Every row comes from one small tree of marks. The marks that hang from a mark follow it in brackets, in the order of their numbers. Every link used is in the known rows. Which tree was each row made from?
In the rows, zero is written as 128.
Known rows
J_106{J_825{J_221 J_437 J_461 J_855}}: [ 96 100 116 150 156  64 215  87 177 105 113 129 114 122 131 109  76 139
 108]
J_818{J_437}: [131 144 135 131 124 126 129 123 145 147 128 121 128 160 125 109 108 145
 121]
J_437{J_818}: [118 146 111 147 118 151 113 140 148 124 136 131 113 104 109 138 122 104
 104]
J_106{J_231 J_825{J_221}}: [102 133 134 194 145  66 172 112 163 107 149 108  96 128 134 123  91 155
 106]
J_221{J_825}: [133 126 130 130 129 107 123 149 103 115 160 134 121 128 135 112 122 133
 137]
J_598{J_431}: [129 145 100 138 125 124 133 121 148 140 112 141 126 134 112 132 114 150
 117]
J_825{J_221}: [108 119 107 146 148 138 164 116 131 106 138 113 138 142 130 125 120 132
 123]
J_221{J_825{J_437}}: [131 129 113 112  89  85 104 134 113 114 150 119 131 146 149 118 109 162
 135]
J_231{J_106}: [137 131 146 120 125  90 132 124 137 134  99 130 142 126 120 121 144 141
 127]
J_825{J_221 J_437 J_461 J_855}: [103  97 106 119 162  91 208  98 149 105  82 107 127 132 130 117  86 133
 121]
J_231{J_106{J_825{J_437 J_461 J_855}}}: [125 118 155 124 133  11 185  97 180 133  76 148 116 105 121 103 102 146
 111]
J_221{J_825{J_461}}: [114 121 134 122 145  86 167 144 113 114 152 138 119 132 135 100 112 119
 137]
J_106{J_231 J_825{J_437 J_461}}: [ 97 137 144 149 109   4 159 107 180 128 121 116  92 135 142 122  72 166
 113]
J_231{J_106{J_825{J_461{J_431}}}}: [117 145 143 142 127  20 187  87 198 120 121 150 136 105 117 134 128 135
 120]
J_461{J_431}: [131 141 113 130 114 117 139 108 156 113 126 116 140 110 126 159 135 134
 135]
J_231{J_106{J_825}}: [134 138 154 149 117  56 136 112 160 133 133 154 129 116 119 112 133 142
 112]
J_231{J_106{J_825{J_221 J_437 J_461}}}: [ 91 125 122 135 123  14 193  77 182 112 127 129 146 151 132 107  98 160
 108]
J_221{J_825{J_461{J_431} J_855}}: [133 118 126 126 165  82 202 127 139  97 108 128 111  84 123 128 114 119
 144]
J_221{J_825{J_437 J_461 J_855}}: [126 107 127 105 141  66 173 131 121 112 102 126 109 115 137 101  91 140
 136]

Write each row's tree
[108 108 150 160 190  49 238  99 171 112  94 147 116 101 108  93 109 124
 106] -> J_231{J_106{J_825{J_221 J_461 J_855}}}
[131 118 114 108 127  52 181 111 149  98  97 115 122 102 135 135  99 144
 145] -> J_221{J_825{J_437 J_461{J_431} J_855}}
[117 111 139 131 134  52 180 102 172 128 101 143 102 108 125 111  83 135
 111] -> J_106{J_825{J_437 J_461 J_855}}
[130 139 141 130  82  30 114  96 172 134 125 139 137 135 131 119 119 169
 114] -> J_231{J_106{J_825{J_437}}}
[100 146 102 164  93  65 133  96 196 107 143 126 137 121 117 126 105 150
  83] -> J_231{J_106{J_825{J_221 J_437{J_818}}}}
[132 106 143 125 177  92 193 148 109 111 109 144  98 100 125  94 108 113
 135] -> J_221{J_825{J_461 J_855}}
[111 116 130 177 140  51 178 100 176 103  97  95  88 115 134 124  69 173
 107] -> J_106{J_231 J_825{J_221 J_437 J_855}}
[104 150 143 169 132  19 191 100 199 116 126 120  93 101 130 149  96 147
 120] -> J_106{J_231 J_825{J_461{J_431}}}
[124 112 131 150 134  48 175  88 173 109  92 125 130 116 122 109 104 165
 106] -> J_231{J_106{J_825{J_221 J_437 J_855}}}
[ 99 154  85 120  87  87 143 100 197 110 118 113 131 107 119 165 101 125
 113] -> J_825{J_437{J_818} J_461{J_431}}
[114 131 159 139 138  30 176 108 170 134 124 160 124 120 120 100 122 131
 113] -> J_231{J_106{J_825{J_461}}}
[107 138 126 151 130  59 186  92 190 113 147 145 119 108 125 143 112 123
 121] -> J_106{J_825{J_461{J_431}}}
[119 103 103 130 143 119 167 103 142 102  89  99 129 127 131 126  99 149
 123] -> J_825{J_221 J_437 J_855}
[ 99 111 148 188 198  49 240 112 171 107  97 116  73  98 123 107  76 132
 106] -> J_106{J_231 J_825{J_221 J_461 J_855}}
[111 122 116 101 109  57 146 130 119 114 144 125 127 150 147 110  95 146
 136] -> J_221{J_825{J_437 J_461}}
[105 110  91 121 147  84 218  77 180  89  79  97 135 114 129 149  95 143
 132] -> J_825{J_221 J_437 J_461{J_431} J_855}
[ 83 116 120 165 164  81 212  98 164 105 163 143 122 135 127 109  97 121
 107] -> J_106{J_825{J_221 J_461}}
[135 125 166 180 156  65 165 129 160 128  95 125  66  82 123 119  94 142
 109] -> J_106{J_231 J_825{J_855}}
[ 86 138 121 187 155  33 226  86 200  93 139 103 103 116 131 146  87 149
 116] -> J_106{J_231 J_825{J_221 J_461{J_431}}}
[129 117 169 142 168  36 202 112 168 132  83 162 106  89 108  96 116 121
 111] -> J_231{J_106{J_825{J_461 J_855}}}
